What can hang from each mark:
tipeg: gupefut
lefu: nukon tepak
leviv: gupefut nifiled
gupefut: leviv nukon saribo tipeg
nifiled: leviv saribo tepak
nukon: lefu
saribo: gupefut

Each row was made from one small tree. Brackets hold a mark, then the marks that hang from it, in alphabetical order. Every link used is in the known rows. Write each row's tree.
Known rows:
(nifiled (leviv (gupefut nukon tipeg)) saribo tepak): [-1.53  0.33  2.42 -1.49  2.85 -2.98 -0.68 -2.41  2.85 -1.81 -2.19  0.36
 -0.08  2.31 -0.04  2.94  3.88  1.74 -1.64 -0.02  1.76  2.02  1.65 -0.39
  3.01]
(nukon lefu): [-2.11  0.42 -0.02 -1.99 -2.89 -2.29  2.23 -2.57  0.92 -2.53 -1.18 -1.54
 -1.40 -0.52  0.99  3.14  3.80  3.46  2.48  1.42  1.95 -2.02  2.00  1.65
  1.83]
(gupefut nukon tipeg): [-2.25  0.11  0.91 -1.94 -1.67 -2.31  2.25 -1.45  1.05 -2.53 -1.32 -1.08
 -1.88  1.19  0.38  1.95  4.03  3.21  1.57  1.25  3.08 -0.41  2.67  0.31
  1.87]
(nifiled (saribo (gupefut leviv tipeg)) tepak): [-1.66  1.62  1.02 -1.41  1.21 -1.90 -0.04 -1.69  1.46 -1.94  0.22  1.11
 -1.21  1.12 -0.52  2.92  4.17  2.36 -0.17  0.71  1.39  0.68  1.42 -0.82
  2.69]
(leviv (gupefut tipeg) (nifiled saribo)): [-0.74  0.40  1.71  0.28 -0.65 -0.25 -0.04 -2.89  1.02 -1.80 -1.10 -0.05
 -2.75  0.08  0.08  3.35  4.46  3.36 -0.13  0.25  2.13 -0.64  2.58  0.40
  2.32]
(gupefut leviv (nukon (lefu tepak)) tipeg): [-2.76 -0.88 -0.17 -1.40 -0.34 -2.15  2.01 -1.97  1.54 -1.52 -2.07 -0.10
 -1.46  0.70  0.41  0.49  4.90  2.61  2.40  2.19  3.79 -0.14  0.02  1.25
  1.54]
(saribo (gupefut leviv nukon)): [-1.99  1.53  0.34 -2.53 -1.15 -2.36  0.99 -2.08  1.26 -1.50  0.07  0.15
 -1.50  1.67  0.01  3.11  4.76  3.26  0.82  1.86  1.42 -0.96  0.73  0.75
  1.48]
(lefu nukon): [-3.69  1.31 -0.23 -2.55 -3.17 -2.07  0.62 -3.05  1.14 -1.57 -1.00 -1.62
 -1.97 -0.73  0.27  3.57  3.43  3.24  2.42 -0.14  1.90 -1.01  2.42  0.08
  1.01]
(tipeg (gupefut (leviv nifiled) nukon)): [-0.79  0.59  0.22 -1.82 -0.56 -0.67 -0.19 -2.66  0.29 -1.31 -0.96 -0.40
 -1.66  1.26 -0.02  2.89  5.09  3.72  1.35  1.18  2.66 -1.12  1.88  1.21
  1.62]
(tipeg (gupefut (nukon lefu))): [-0.64 -0.15  0.48 -2.67 -1.81 -1.78  1.23 -2.50  0.48 -2.19 -1.37 -2.24
 -0.90  0.49  0.71  2.51  4.05  4.17  2.09  1.51  2.60 -2.26  1.61  2.14
  2.13]
(saribo (gupefut (nukon (lefu tepak)) tipeg)): [-1.80 -0.30  0.62 -1.48 -1.41 -1.76  1.54 -1.97  1.17 -1.76 -1.88 -1.05
 -1.46  0.74  0.64  1.87  3.46  3.03  1.97  2.30  3.55 -1.83 -0.11  1.27
  1.12]
(tipeg (gupefut (leviv (nifiled tepak)) (nukon lefu))): [ 0.33  0.29 -0.12 -1.40  1.11 -0.91 -0.62 -2.96  0.31 -1.81 -2.36 -0.32
 -0.34  1.11  0.18  2.60  4.65  3.15  0.99  1.02  3.39 -1.42  0.36  2.31
  1.98]
(tipeg (gupefut (nukon lefu) saribo)): [-1.35 -1.11  0.67 -1.96 -1.44 -2.00  1.19 -2.79  0.30 -1.88 -0.81 -1.68
 -0.65  0.89  0.60  1.75  5.07  4.01  1.27  2.34  2.61 -1.76  0.72  0.71
  2.79]
(saribo gupefut): [-1.96  1.73  0.57 -2.57 -2.84 -2.10  0.96 -2.27  1.13 -2.13  0.12 -1.02
 -1.84  0.27  0.42  4.40  3.42  3.63  1.50  1.65  1.24 -1.96  2.39  0.34
  1.35]
(tipeg (gupefut leviv)): [-1.91  0.87  0.37 -3.09 -1.32 -1.62  0.04 -2.47  1.30 -1.93  0.35 -0.82
 -1.72  0.02 -0.05  3.01  5.01  4.23  2.35  1.44  1.66 -0.86  2.91 -0.01
  1.69]
(leviv (gupefut saribo tipeg) nifiled): [-1.26 -0.61  1.63  0.30 -1.64 -0.67  0.39 -2.86  0.80 -2.14 -1.11  0.14
 -2.67  0.65  0.25  2.44  5.25  3.65 -0.08  1.89  3.26 -1.03  1.78 -0.59
  1.80]
(saribo (gupefut leviv (nukon (lefu tepak)) tipeg)): [-1.94 -0.22  0.12 -1.47 -0.27 -1.87  1.34 -1.97  1.47 -1.40 -1.39  0.14
 -1.44  1.06  0.25  1.34  4.75  2.68  1.84  2.71  3.48 -1.17 -0.99  1.13
  1.31]
(saribo (gupefut (leviv nifiled) nukon)): [-1.05  1.69  0.08 -1.30 -1.03 -0.98  0.56 -2.56  0.42 -1.32 -0.80  0.60
 -1.78  1.75 -0.23  3.59  4.82  2.96  0.36  1.51  2.07 -1.69  0.33  1.32
  1.27]
(leviv (gupefut saribo)): [-2.51 -0.07  1.27 -1.22 -2.00 -2.53  0.22 -3.02  1.58 -1.89 -0.27 -0.22
 -1.74  0.26  0.44  3.29  5.17  3.89  0.30  2.21  1.48 -0.62  2.24 -0.57
  1.83]
(leviv (nifiled (saribo gupefut) tepak)): [-1.04  2.58  0.60 -0.58 -0.01 -0.86 -0.86 -2.81  0.52 -1.64 -0.64  0.10
 -0.87  0.57 -0.09  5.33  2.55  2.59 -0.32 -0.26  0.94 -1.08  2.06  0.50
  1.94]
(leviv (gupefut nukon saribo tipeg)): [-1.91 -0.99  1.84 -0.88 -1.00 -2.41  1.00 -2.19  1.35 -2.02 -1.06 -0.08
 -1.91  1.69  0.27  1.53  5.61  3.59 -0.32  2.48  3.04  0.01  1.43 -0.51
  2.16]
(leviv (gupefut saribo) nifiled): [-1.80  0.09  1.12 -0.10 -1.99 -1.07 -0.21 -3.61  0.93 -1.60 -0.91  0.15
 -2.15  0.42  0.31  3.64  5.10  3.67 -0.07  1.75  2.03 -1.35  1.91 -0.09
  1.55]
(tipeg (gupefut leviv nukon saribo)): [-2.24 -0.35  0.77 -2.27 -0.30 -2.27  0.21 -2.46  1.09 -1.40  0.15 -0.25
 -1.03  1.65 -0.20  1.66  6.06  3.85  0.79  2.38  2.07 -0.14  1.42 -0.62
  2.36]

Which tree is each row?
[-3.47  0.06  0.25 -1.73 -0.77 -2.98  1.54 -2.35  1.22 -1.46 -0.31  0.55
 -1.17  1.88 -0.01  1.76  6.02  2.81  0.38  2.08  1.93  0.42  1.03 -0.52
  2.35]
(gupefut leviv nukon saribo)
[-1.34  1.20  0.41 -1.29 -0.14 -0.07 -0.53 -3.11  0.55 -1.23  0.17 -0.10
 -1.85  0.17 -0.44  3.58  4.97  3.30  0.89  0.03  1.26 -0.87  2.67  0.27
  2.56]
(tipeg (gupefut (leviv (nifiled saribo))))
[-0.91  1.25  0.59 -1.13 -1.37 -0.42  1.05 -2.14  0.58 -2.08 -0.27  0.46
 -2.85  1.08 -0.34  2.84  4.84  3.04  1.09  1.68  2.92 -1.67  1.02  0.12
  1.32]
(saribo (gupefut (leviv nifiled) tipeg))
[-3.78 -1.08 -0.14 -0.97 -1.53 -2.64  1.71 -2.92  1.11 -1.28 -1.71 -0.83
 -0.63  0.49  0.91  1.61  4.23  3.00  1.83  2.37  2.60 -0.88  0.31  0.67
  1.75]
(gupefut (nukon (lefu tepak)) saribo)
[-3.59 -1.84  0.15 -0.62  0.08 -2.37  2.06 -2.17  1.27 -1.40 -1.45  0.46
 -1.13  1.10  0.39 -0.32  5.81  2.46  1.60  2.95  3.84  0.09 -0.70 -0.21
  2.12]
(gupefut leviv (nukon (lefu tepak)) saribo tipeg)
[-2.41 -0.23  0.77 -0.39 -1.11 -0.94  1.51 -2.38  0.42 -2.25 -0.38  0.82
 -2.46  0.99 -0.21  1.42  5.95  2.64  0.70  1.85  3.46 -0.27  1.23 -1.06
  2.15]
(gupefut (leviv nifiled) saribo tipeg)
[-3.06 -0.59  0.84 -1.34 -0.51 -2.71  2.18 -1.66  1.06 -2.07 -0.33  0.68
 -1.78  2.17 -0.12  0.50  6.19  2.80  0.49  2.32  3.07  0.76  0.99 -1.09
  2.63]
(gupefut leviv nukon saribo tipeg)
[-0.76 -1.02  0.80  0.37 -0.68 -0.50  0.42 -3.02  1.01 -1.31 -3.36 -0.43
 -1.83  0.39  0.84  1.86  4.25  3.23  1.27  1.87  4.33 -1.56  0.26  2.08
  0.89]
(leviv (gupefut (nukon (lefu tepak)) tipeg) nifiled)
[-2.20 -1.52  0.75 -0.97 -1.59 -2.60  3.03 -1.88  0.57 -2.58 -1.54 -0.95
 -1.43  1.32  0.67  0.59  5.11  3.08  0.87  2.29  3.55 -0.99  0.29  0.36
  2.76]
(gupefut (nukon lefu) saribo tipeg)
[-3.09 -1.01 -0.70  0.16 -0.17 -1.37  1.14 -3.36  0.68 -0.64 -1.98  0.68
 -1.00  0.74  0.33  1.38  5.64  2.41  1.20  2.28  3.26 -0.86 -1.00  1.10
  1.64]
(gupefut (leviv nifiled) (nukon (lefu tepak)) saribo)
[-0.55  0.79  1.72  0.41  0.85 -0.64 -1.06 -2.79  1.10 -1.95 -1.71  0.53
 -1.57  0.40  0.13  3.76  3.78  2.64 -0.64 -0.20  2.31  0.21  2.57  0.34
  2.24]
(leviv (gupefut tipeg) (nifiled saribo tepak))
[-1.50  0.87  0.91 -2.27 -0.88 -2.20  1.54 -1.36  1.13 -2.01 -0.30  0.21
 -1.99  1.99 -0.20  1.87  5.11  3.10  0.77  2.21  2.69 -0.57  0.56  0.12
  1.73]
(saribo (gupefut leviv nukon tipeg))
[-1.47  2.10  0.63 -0.71 -1.76 -0.53  0.25 -2.86  0.56 -1.57  0.13 -0.47
 -2.01  0.20 -0.19  4.80  3.28  2.98  0.27  0.21  0.78 -1.90  2.10  0.65
  2.14]
(leviv (nifiled (saribo gupefut)))
[-2.74  0.33  1.82 -1.97  0.92 -3.51 -1.21 -3.43  2.90 -1.89 -1.47  0.23
  0.16  1.32  0.25  3.69  4.20  2.46 -0.90  1.58  1.32  0.89  1.71 -1.46
  2.14]
(nifiled (leviv (gupefut saribo)) tepak)
[-3.24  1.67  1.04 -2.44  1.31 -3.17 -0.08 -2.74  2.48 -2.05 -1.21 -0.32
  0.25  0.94  0.03  4.26  2.77  1.53  0.06 -0.60  0.31  1.25  2.93 -0.68
  3.00]
(nifiled leviv saribo tepak)
[-2.90  0.38  0.03 -0.70 -1.39 -1.30  0.80 -3.08  0.65 -1.53 -0.35  0.74
 -1.90  0.81 -0.09  2.60  5.66  3.00  0.82  1.71  2.11 -0.61  1.29 -0.57
  2.03]
(gupefut (leviv nifiled) saribo)
[-1.60  1.59  1.43 -1.38  0.06 -1.91  0.19 -1.54  1.19 -2.33 -0.21 -0.17
 -1.10  0.78 -0.09  3.76  2.89  2.60  0.13  0.50  1.41 -0.02  2.36 -0.68
  2.46]
(nifiled (saribo (gupefut tipeg)) tepak)
[-2.16  1.73 -0.05 -0.41  1.09 -1.18 -0.61 -2.99  0.91 -1.45 -0.94  1.22
 -0.81  0.46 -0.21  4.03  4.01  2.13  0.19 -0.48  1.19  0.44  2.19  0.23
  2.42]
(gupefut (leviv (nifiled saribo tepak)))
[-1.87  2.15  0.46 -1.85  1.56 -2.66 -0.45 -2.19  1.51 -1.26 -0.16  1.08
 -0.18  1.96 -0.42  3.77  4.08  2.24 -0.89  0.59  0.36  0.63  0.75  0.40
  2.34]
(nifiled (saribo (gupefut leviv nukon)) tepak)
[-2.37 -1.46  0.35 -1.06 -0.41 -2.58  2.99 -2.01  0.78 -2.06 -1.17  0.42
 -1.47  1.63  0.19 -0.11  6.45  2.70  0.82  2.67  3.46 -0.29 -0.51  0.18
  2.88]
(gupefut leviv (nukon lefu) saribo tipeg)
[-1.95 -0.64 -0.44 -0.23 -0.64 -1.41  1.77 -3.11  0.19 -1.34 -1.65  0.45
 -1.28  1.43  0.23  1.54  6.07  2.57  0.39  2.10  2.81 -1.36 -0.88  1.24
  2.42]
(gupefut (leviv nifiled) (nukon lefu) saribo)
[-1.89  1.49  1.95 -2.21  1.58 -2.55 -0.04 -1.94  2.41 -2.31 -0.71 -0.07
 -0.38  1.70 -0.34  3.70  2.80  1.56 -0.63  0.11  1.32  0.74  1.73 -1.18
  2.92]
(nifiled leviv (saribo (gupefut tipeg)) tepak)
[-0.81 -0.85  1.76 -1.87  0.05 -2.60  1.42 -2.47  2.45 -2.32 -2.70 -0.79
 -1.12  1.60  0.57  1.68  4.87  2.72  0.23  1.81  3.07 -0.52  0.33  1.42
  2.41]
(nifiled (leviv (gupefut (nukon lefu) tipeg)))
[-2.74 -1.49  0.01 -1.65  0.10 -2.04  0.30 -2.90  1.20 -0.74 -0.91 -0.40
 -0.45  0.80  0.11  0.98  5.73  3.53  1.76  2.87  2.92 -0.56 -0.14  0.24
  1.99]
(tipeg (gupefut leviv (nukon (lefu tepak)) saribo))
[-1.71  0.99  1.00 -1.52  0.18 -1.77  1.31 -1.57  1.29 -1.55  0.37  0.64
 -1.92  1.99 -0.48  2.10  5.10  2.53 -0.31  1.12  1.52  0.15  0.67 -0.03
  2.64]
(nifiled (saribo (gupefut leviv nukon tipeg)))
[-0.33  0.63  1.62  0.62  1.52 -0.98 -0.78 -2.49  0.96 -1.54 -2.39  0.66
 -1.22  1.58  0.01  3.24  3.87  2.41 -1.38 -0.13  2.63  0.60  1.81  0.89
  2.38]
(leviv (gupefut nukon tipeg) (nifiled saribo tepak))
[-2.14 -0.81  1.88 -1.05 -1.61 -2.04  0.86 -2.51  1.48 -2.38 -0.37 -0.03
 -2.27  0.69  0.31  2.07  5.39  3.78  0.30  2.29  2.62 -0.38  2.26 -1.19
  1.99]
(leviv (gupefut saribo tipeg))
[-0.70  1.77  1.30 -0.23  0.26 -0.51 -0.26 -2.24  0.49 -2.16 -0.86 -0.03
 -1.46  0.89 -0.25  4.20  2.88  2.29 -0.23  0.05  2.13 -0.69  1.88 -0.05
  2.23]
(leviv (nifiled (saribo (gupefut tipeg)) tepak))
[-2.34  0.19  0.56 -1.99 -0.69 -2.41  2.09 -1.48  1.15 -2.30 -0.89  0.06
 -2.01  1.57  0.03  1.31  5.24  2.91  1.41  1.51  3.02  0.32  1.70  0.11
  2.09]
(gupefut leviv nukon tipeg)
[-0.72  0.06  0.49 -1.90 -0.79 -1.97  2.22 -1.65  0.94 -2.15 -0.91 -0.08
 -1.83  1.64  0.06  1.23  5.09  2.91  0.95  2.47  3.03 -1.51 -0.89  1.41
  1.97]
(saribo (gupefut leviv (nukon lefu) tipeg))
[-1.74  2.03  0.75 -1.75  0.46 -2.56 -0.35 -2.18  1.12 -1.60 -0.58 -0.25
 -0.14  1.65  0.02  4.34  2.81  2.45 -0.61  0.17  0.52  0.03  1.68  0.45
  2.33]
(nifiled (saribo (gupefut nukon)) tepak)
